Each row comes from the steps of one path. Every step used is in the known rows, and no mark comes twice. Write the path behind each row, first mark first.
Known rows
a-c-v-x: [ 1.526  1.465 -1.971  1.393 -2.316 -1.274  1.015 -0.629 -0.906 -0.471
 -0.314 -1.908 -2.338 -0.335  1.005  1.823  0.160  0.208  0.984  1.659
  3.170 -1.067  0.014  0.497  2.021 -0.112 -0.408]
p-a-v: [ 0.508  0.563  0.558  2.180  0.295  1.010 -0.329  2.276  0.178  1.027
  0.762 -3.637 -1.214 -1.560  0.069  0.690 -3.371  1.383  1.215  3.175
  3.707 -1.125 -0.175  1.560  2.700  1.003 -2.774]
v-x-m: [ 0.253  1.399 -1.556 -0.261 -1.442 -0.421  0.332 -0.454 -1.449  0.787
 -0.885 -3.164 -0.966  0.829  1.025  1.531 -0.791  2.767 -0.078  4.064
  1.709  0.388 -3.721  1.441  1.959 -0.552  0.460]
p-s-c: [-0.835  3.547  0.679 -0.561 -0.454 -3.215 -0.288 -0.029  2.586 -0.791
 -0.069  0.181 -1.033 -0.580  2.092  1.513 -1.832 -1.101  0.502  0.091
  1.039 -2.335  0.634 -0.403  4.336 -0.006  0.854]
s-v-x: [ 0.817  1.627 -2.078  0.163 -1.904 -2.050  1.708 -0.467 -0.993  1.367
 -0.142 -3.146 -1.678 -0.840  2.184  1.638  0.496 -0.301  0.382  2.756
 -0.162 -0.028  1.155  1.049  3.293 -0.310  0.246]
n-p-m: [-0.988  1.032 -0.300 -0.950 -2.962  1.478 -3.899  0.771 -0.213 -1.100
  2.818 -0.153 -1.184 -2.062 -1.499  2.043 -2.206  2.054  0.300  1.560
  2.542  0.603  1.793  2.088  2.103  1.844 -0.455]
v-c: [-0.483  1.256 -1.758  0.561  0.858 -0.910 -0.478  0.250  1.163  0.726
  0.238 -1.110 -2.421 -0.316  1.843  1.981 -0.003  0.497 -0.219  3.453
  1.600  2.205  1.029  0.362  0.251  0.669  0.136]
c-a: [ 1.167  2.443 -0.277  0.797  1.247  1.091 -1.164 -2.401 -1.393  0.013
  0.527  0.441 -2.534  0.545  0.746  1.470 -1.483  0.680  1.290  1.974
  1.329  0.575  4.629  1.807  2.568 -1.097 -0.952]
s-c-a: [ 1.213  3.078 -0.641  0.372  1.519 -0.944 -0.695 -2.691 -0.327  0.188
 -0.091  1.107 -2.238  0.119  1.394  1.132 -1.835 -0.285  1.713  0.477
  0.087 -0.836  4.363  0.417  3.859 -1.573 -0.973]
a-c: [ 1.296  3.213  0.497  0.635 -0.191 -0.215 -1.109  0.860 -0.273  0.270
 -0.292  0.340 -1.540  0.068 -1.320  0.921 -0.104  1.606  1.122  0.751
  3.359 -2.987  0.825  1.163  3.137  1.360 -1.115]
p-a-c-v-x-m: [ 0.928  1.992 -0.801  0.553 -2.410 -0.390  0.384  0.202  0.017 -0.222
 -0.923 -4.024 -1.261  0.293 -0.110  1.511 -0.718  2.689  0.729  3.612
  2.873 -0.923 -5.103  1.208  2.235 -0.445 -0.513]
a-v-c-s: [-1.535  2.229 -1.685 -1.101  2.660 -1.302 -0.842  1.055 -1.729  1.448
  0.141 -3.416  0.277 -0.100  1.106  1.003 -1.738  0.034  1.037  2.933
  2.654  2.345  2.963  1.205  1.059 -2.021 -1.209]
x-a-c-v: [ 1.690  2.233 -0.529  0.881 -0.778 -0.797 -1.738 -0.062  2.026 -1.620
 -0.239 -1.516 -2.286  0.958 -0.528  0.862 -0.654  0.587  2.339  0.286
  3.923 -1.759  2.747  1.154  3.308  0.157 -1.167]
a-v-x-c-s: [-0.152  2.720 -2.266 -1.576  0.947 -1.739 -0.517  0.988 -3.516  1.299
  0.256 -3.098  0.575  0.118  1.667  0.792 -2.348 -3.476  1.551  0.417
  2.888  2.615  2.413  2.324  2.421 -2.891 -0.595]
v-x-a: [ 0.881  1.708 -3.410  0.175 -1.181  0.119  0.001  1.725 -1.223  0.813
 -0.409  0.323 -1.766  1.090  1.805  1.449 -0.679 -1.125  1.736  1.000
  1.196  1.078  6.944  0.740  2.027 -0.582  0.294]
x-a-v-m: [ 1.103  0.678 -0.537  0.067  0.963 -0.029  1.713  1.112 -0.021  0.278
  0.033 -2.079 -1.199  0.993  1.860  1.415 -1.887  0.758  1.987  1.919
  2.304 -0.052  2.155  0.365  4.391  0.359 -0.634]
s-v-c: [-0.383  1.774 -1.549 -0.162  0.822 -2.212 -0.154 -0.146  2.291  1.215
 -0.016 -3.397 -2.224 -0.623  2.285  1.605  0.653  0.223  0.193  3.677
 -0.186  1.683  1.149  0.550  1.822  0.431 -0.021]
p-n: [-0.314  1.088 -2.241  0.743 -0.025 -0.124 -0.179 -0.869 -0.403 -1.096
  1.127 -0.698 -1.578 -0.588 -2.289  1.537 -1.254  2.928 -0.781  2.621
  1.161  1.414  2.069  0.962  2.894  1.254 -2.976]
a-c-v: [ 1.593  1.969  0.393  1.296 -0.916 -1.226 -1.379 -0.825  1.955 -1.684
  0.129 -2.082 -2.305  0.290 -0.785  1.109 -0.402  1.334  1.379  0.953
  4.230 -2.024 -0.109  1.286  3.260  0.545 -1.323]
a-c-s-v: [ 0.030  4.320  0.406 -1.959  0.679 -2.799 -0.663  0.268  0.160  1.200
 -0.327 -4.210  0.147 -0.283 -0.454  0.303  0.167  0.218  1.472  1.419
  0.193 -1.367  2.624  2.109  5.282 -1.222 -0.994]
c-v-m: [ 1.569  1.083  0.867  0.281 -0.803 -1.543  1.901 -1.137  2.074 -1.436
  0.671 -2.241 -2.108  0.587  0.958  2.178 -0.123  1.051  0.732  2.060
  2.277  0.403 -1.151  0.636  4.409  0.151  0.032]
x-c-s-v-m: [ 0.943  3.036  0.491 -2.022  0.347 -2.802  2.143 -0.188  0.752  0.525
  0.245 -3.775 -0.352  0.202  1.582  1.540  0.212 -1.294  1.249  1.301
 -0.178  1.072  0.369  1.370  5.844 -1.264  0.254]
c-s-v: [-0.312  3.457  0.205 -1.918  0.529 -2.893 -0.564 -0.198  0.335  1.327
  0.217 -4.745  0.137 -0.306  0.343  0.594 -0.187  0.025  0.915  2.172
 -0.503  0.247  2.859  2.481  4.977 -1.714 -0.629]
n-p: [ 0.544  0.731  0.825  0.807 -3.600  1.126 -1.264  1.586  0.994  1.587
  1.400 -0.299 -1.139 -0.080 -1.789  2.269 -2.747  1.284  0.881  2.049
  1.491  0.286 -0.127  1.954  1.763  1.615 -1.952]
a-v-x-c: [ 1.428  0.659 -3.115  0.310 -0.404 -1.053  0.006  0.560 -2.042  1.101
  0.228 -2.511 -1.669 -0.174  3.395  1.093 -2.463 -4.052  1.339  0.253
  3.080  1.958  0.217  1.903  2.166 -0.540 -0.110]
s-c: [ 0.551  2.429 -0.485 -0.148  0.110 -3.409 -0.347 -0.429  1.636  0.689
 -0.149  0.300 -1.253 -0.488  1.237  0.881 -1.360 -0.297  0.578  0.246
  0.237 -1.591  1.172 -0.261  4.526 -0.081 -0.345]
c-v: [ 1.043  0.832  0.170  1.144 -0.986 -1.440 -1.270 -1.573  2.232 -1.546
  0.851 -2.686 -2.465  0.265  0.316  1.421 -0.899  1.006  0.610  2.052
  3.248  0.237  0.302  1.855  2.887  0.017 -0.639]

Which path is each row?
[ 0.858  1.109 -0.959  1.179  2.728 -0.127 -0.810 -1.294 -1.371  1.007
 -0.210 -2.055 -1.682 -0.044  2.043  0.293 -4.021  0.635  2.425  1.701
  2.363 -1.591  3.108  0.669  3.716 -0.768 -2.308]  s-c-a-v
[ 0.157  4.427 -0.197 -2.108  0.675 -2.506 -0.912  0.805  0.127  1.204
 -0.513 -3.884  0.225  0.181 -0.275  0.137  0.006 -0.296  2.175  0.995
 -0.052 -1.183  4.613  1.984  5.332 -1.572 -1.033]  x-a-c-s-v
[-0.081  4.650  1.246 -0.629 -0.958 -0.040 -0.967  3.103 -1.047  1.032
  0.304 -1.117  0.897 -0.634 -3.171  1.074 -1.326  0.309  1.786  0.881
  3.058 -1.111  1.527  1.842  2.742 -1.104 -2.568]  n-p-a-c-s
[-0.266  4.424  0.233 -1.392  1.038 -1.146 -1.295  1.173 -2.270  0.732
 -0.143 -1.064  0.646  0.298 -1.545  0.653 -0.685  0.562  1.438  0.645
  3.039 -0.891  2.919  1.776  3.141 -1.590 -1.321]  a-c-s
[ 1.930  2.642 -2.305  0.159  0.558 -0.148 -0.311 -2.363 -2.012  0.476
  0.252 -1.110 -2.595  0.299  2.870  1.365 -1.498 -3.380  2.066  0.413
  0.690  1.818  3.900  2.098  2.975 -2.126 -0.301]  s-v-x-c-a
[ 0.968  0.476 -2.783  1.606  0.107  0.488  1.221 -0.760 -3.692  1.305
 -0.217 -2.230 -2.012 -0.359  2.649  1.435 -2.109  0.192  1.634  2.851
  2.517 -0.079  2.367  0.819  1.773 -0.814 -1.106]  c-a-v-x
[ 1.110  0.679  1.371  1.133 -1.119  0.627  2.373  2.167  0.861  0.667
  0.717 -2.769 -1.098 -0.710  0.090  1.953 -2.369  1.326  1.511  2.765
  2.458 -0.659 -2.005  0.435  3.892  1.172 -2.046]  n-p-a-v-m
[ 1.450  1.248  0.020  0.411  1.740 -0.683  2.187 -0.960 -0.433  0.286
 -0.108 -1.789 -1.552  0.381  2.182  1.440 -2.166  0.787  2.016  1.772
  1.645 -0.887  0.839 -0.146  4.951 -0.362 -1.129]  s-c-a-v-m
[-0.207  3.332 -0.928 -2.040  1.110 -1.819 -1.600  0.701 -1.930  0.880
  0.691 -2.027  0.487  0.452  0.656  0.719 -1.744 -3.078  1.128  0.033
  2.458  2.788  2.760  2.886  2.834 -2.620 -0.294]  x-c-s
[ 1.423  3.481 -0.809  0.124  0.000  0.317 -1.605  2.033 -0.159  0.174
 -0.795  1.113 -1.481  0.999 -0.908  0.647 -0.346  0.584  2.443 -0.257
  2.909 -2.541  4.847  0.823  3.171  0.867 -0.901]  x-a-c
[ 1.772  2.584 -1.201  0.271  1.443  0.653 -1.594 -2.205 -1.490 -0.061
  0.667  0.110 -2.590  0.754  1.918  1.277 -2.060 -2.620  1.806  0.233
  1.737  1.944  3.945  2.424  2.647 -1.584 -0.535]  x-c-a
[-0.113  3.234 -0.957  0.207  1.663 -0.036 -0.522 -2.223  0.590 -0.095
  0.021 -1.620 -2.801  0.106  2.621  2.000 -0.594 -0.421  1.425  2.846
  0.305  1.167  4.145  0.944  2.008 -1.270 -0.159]  p-s-v-c-a
[ 0.924  3.606  1.727 -1.217 -1.462 -1.586  2.458  1.572  1.372  0.795
  0.314 -3.277 -0.145 -0.496 -0.829  1.850  0.080  0.370  1.760  1.712
  0.008 -0.944 -0.696  0.856  5.702 -0.362 -1.372]  n-p-a-c-s-v-m
[ 0.551  3.117 -1.320 -0.173 -2.954 -1.381  1.788  1.698 -1.281  1.890
 -0.174 -3.388 -0.372 -1.394 -0.042  1.730 -0.095 -0.659  1.494  2.041
  0.238 -0.764  0.796  1.114  3.160 -0.912 -1.356]  n-p-a-c-s-v-x
[ 0.505  1.443 -1.599  0.934 -3.576 -2.191  1.447 -0.454  0.807 -0.582
  0.077 -1.826 -1.956 -0.712  1.901  2.427 -1.375 -1.132  1.093  1.268
  1.899 -0.762 -0.558 -0.192  2.416 -0.490 -0.014]  n-p-s-c-v-x
[ 0.183  2.919 -1.352 -1.353 -1.025 -1.590  0.346 -0.166 -1.473  1.263
 -1.468 -4.867 -0.054  0.700  0.517  0.950 -0.288  2.238  0.752  3.539
  1.024 -0.759 -3.140  1.561  3.289 -1.308 -0.012]  a-c-s-v-x-m
[ 1.189  1.614 -3.616  0.274 -1.393 -1.300  0.059  0.921  0.312 -0.069
 -0.634 -0.407 -2.021  1.015  2.232  1.245 -0.950 -1.644  2.316  0.252
  1.224  0.458  6.263  0.021  2.927 -1.128  0.104]  s-c-v-x-a
[-0.463  0.377 -3.045  0.796  2.171 -0.032 -0.893  1.578  0.514  1.250
 -0.294 -2.339 -2.031  0.275  2.874  1.198 -1.927  0.116  1.532  3.247
  2.527  1.788  3.654 -0.019  0.360  0.425 -0.879]  x-a-v-c
[-0.382  0.396 -1.187  1.842  0.108  0.746 -0.179  2.563  1.485  1.559
  0.468 -3.016 -1.917 -1.431  0.970  1.849 -2.454  0.685  1.054  4.086
  2.706  1.233 -0.562  0.173 -0.001  1.213 -2.266]  n-p-a-v-c
[ 0.820  1.670 -1.353  0.079 -1.742 -0.819  0.006 -0.786 -0.561 -0.192
 -1.143 -3.871 -1.340  0.971  0.473  1.403 -0.604  2.828  0.627  3.507
  2.888 -0.750 -4.476  1.280  2.262 -0.529  0.001]  a-c-v-x-m
[ 1.136  0.661 -2.217  1.374 -2.327 -1.391  1.142 -1.013 -0.714 -0.419
  0.254 -2.345 -2.434 -0.371  1.754  2.073 -0.181 -0.105  0.382  2.467
  2.541  0.508  0.325  0.868  1.796 -0.462  0.004]  c-v-x
[ 0.833  1.949  2.044  2.085 -4.345  1.855 -0.234  3.757  2.354  1.030
  1.728 -0.752 -1.322 -1.960 -2.877  2.384 -2.274  0.818  0.732  2.562
  1.828 -0.213 -1.451  1.725  1.922  1.609 -2.909]  n-p-a
[ 0.596  2.596 -1.523  0.430  2.108 -0.118 -0.554 -2.473  0.086  0.579
  0.013 -1.485 -2.950  0.070  2.116  1.609 -0.425  0.005  1.421  2.938
 -0.088  1.432  4.314  0.886  1.995 -1.237 -0.774]  s-v-c-a
[ 0.646  0.056 -2.566  1.414 -0.660 -0.288  1.374  0.437 -2.888  1.442
 -0.134 -2.785 -1.609 -0.638  2.513  1.374 -1.863  0.448  0.824  2.995
  2.827 -0.203  0.900  0.724  1.675  0.034 -0.780]  a-v-x
[ 0.470  0.990 -1.945  0.177 -0.104  0.421  0.226 -0.853 -2.534  1.032
 -1.060 -4.142 -1.099  0.979  1.658  1.176 -2.241  2.794  1.010  4.295
  2.347 -0.007 -2.797  1.361  2.068 -1.022 -0.426]  c-a-v-x-m
[ 1.516  3.565 -1.951 -0.007 -0.818 -0.437 -0.320  1.927 -0.688  0.686
 -1.247 -0.131 -1.537  0.578  0.049  0.776  0.235 -0.164  2.563 -0.073
  1.908 -2.818  4.638  0.525  3.642  0.323 -0.719]  s-v-x-a-c
[ 0.071  2.316  0.568  0.472 -1.047 -3.336 -0.777 -1.444  3.913 -2.327
  0.291 -2.134 -2.004 -0.158  1.521  1.533 -1.612 -0.568  0.959  0.549
  2.650 -1.500 -0.206  0.267  4.170 -0.423  0.078]  p-s-c-v
[ 0.834  4.122 -1.385 -0.157 -1.054 -0.366 -0.308  2.102 -0.242  0.009
 -1.264 -0.234 -1.415  0.648  0.483  1.053 -0.050 -0.550  2.504 -0.126
  2.331 -3.077  4.420  0.489  3.454  0.362 -0.160]  p-s-v-x-a-c
[ 0.301  0.716 -1.023  0.647 -2.415  0.830  0.455  1.407 -1.179  1.535
 -0.572 -4.531 -0.638  0.051  0.270  1.504 -2.708  2.901  0.803  4.518
  2.544 -0.336 -5.040  1.387  1.698  0.006 -1.311]  n-p-a-v-x-m
[ 1.142  1.330 -3.360  0.470 -1.461 -0.302 -0.203  0.940 -0.188 -0.213
 -0.332 -0.675 -2.123  1.110  1.879  1.449 -0.756 -1.228  2.067  0.913
  1.834  1.079  6.440  0.768  2.140 -0.944  0.126]  c-v-x-a
[ 0.762  0.499 -1.896  2.037 -1.519  0.332  1.811  1.681 -2.040  1.391
  0.084 -2.948 -1.615 -1.610  1.584  1.523 -1.854  0.200  0.898  3.208
  2.849 -0.450 -0.003  0.726  1.660  0.248 -1.515]  p-a-v-x
[ 2.063  2.046  1.673  0.999 -2.504 -0.445  1.929  0.802  2.697 -1.183
  0.612 -1.761 -1.894 -0.117 -1.124  2.437 -0.407  1.205  1.699  1.336
  2.838 -1.415 -2.654  0.282  4.293  0.999 -1.467]  n-p-a-c-v-m
[-1.522  2.649  2.199  0.160 -3.376  0.925 -1.146  1.619  2.149 -0.923
  1.227 -0.572 -0.981 -0.075  0.010  2.971 -2.921  0.034  0.579  1.882
  2.818 -0.587 -0.319  1.760  1.779  1.284  0.314]  n-p-s
[ 0.631  1.401 -1.690 -0.159 -1.612 -1.954  0.331 -1.186  0.098 -0.015
 -0.988 -3.885 -1.272  0.745  1.361  1.392 -0.976  2.195  0.507  3.353
  1.707 -0.325 -4.401  0.733  2.817 -1.059  0.243]  s-c-v-x-m
[ 0.787  0.601 -0.698  1.526  2.494  1.299 -1.108 -1.114 -2.133  0.814
  0.184 -2.572 -1.841  0.240  1.612  0.547 -3.724  1.364  2.129  2.619
  3.248 -0.565  3.270  1.674  2.756 -0.366 -2.161]  c-a-v
[ 0.511  2.981  0.867 -1.772  0.247 -2.584  2.313 -0.224  0.750  0.520
  0.162 -3.630 -0.327  0.187  0.917  1.585  0.547  0.361  0.968  2.161
 -0.397  0.394  0.678  1.034  5.897 -1.025  0.057]  c-s-v-m
[-0.483  0.110 -2.158  1.029  2.038 -0.426 -0.541  0.693  0.348  1.344
  0.026 -2.994 -2.092 -0.459  2.539  1.371 -1.750  0.920  0.662  3.883
  2.788  1.479  0.822  0.184  0.300  0.776 -0.977]  a-v-c
[ 1.074  1.463 -0.259  0.637 -0.706 -3.488 -0.902 -1.725  3.239 -1.298
  0.311 -2.023 -2.234 -0.166  0.975  1.068 -1.318  0.061  0.937  0.699
  2.009 -1.116  0.135  0.405  4.233 -0.357 -0.797]  s-c-v
[ 0.157  1.383 -0.259  1.100  1.314  0.439 -0.932 -0.517 -0.580  0.683
  0.015 -2.054 -1.427 -0.072  1.812  0.916 -4.862  0.263  2.718  1.571
  2.587 -1.913  2.450  0.601  3.336 -0.365 -2.196]  n-p-s-c-a-v
[-1.406  2.594 -1.155 -0.557  2.063 -0.919 -0.554  2.013 -1.160  1.488
  0.304 -3.494  0.285 -0.815  0.414  1.004 -1.763 -0.159  1.061  3.069
  2.731  2.081  2.315  1.125  1.094 -1.954 -1.710]  p-a-v-c-s
[ 1.867  2.363 -2.318  0.434  0.615  0.483 -0.465 -2.134 -2.555  0.217
  0.375  0.037 -2.680  0.457  2.644  1.574 -1.753 -3.207  1.891  0.337
  1.587  2.051  3.781  1.857  2.137 -1.938 -0.275]  v-x-c-a
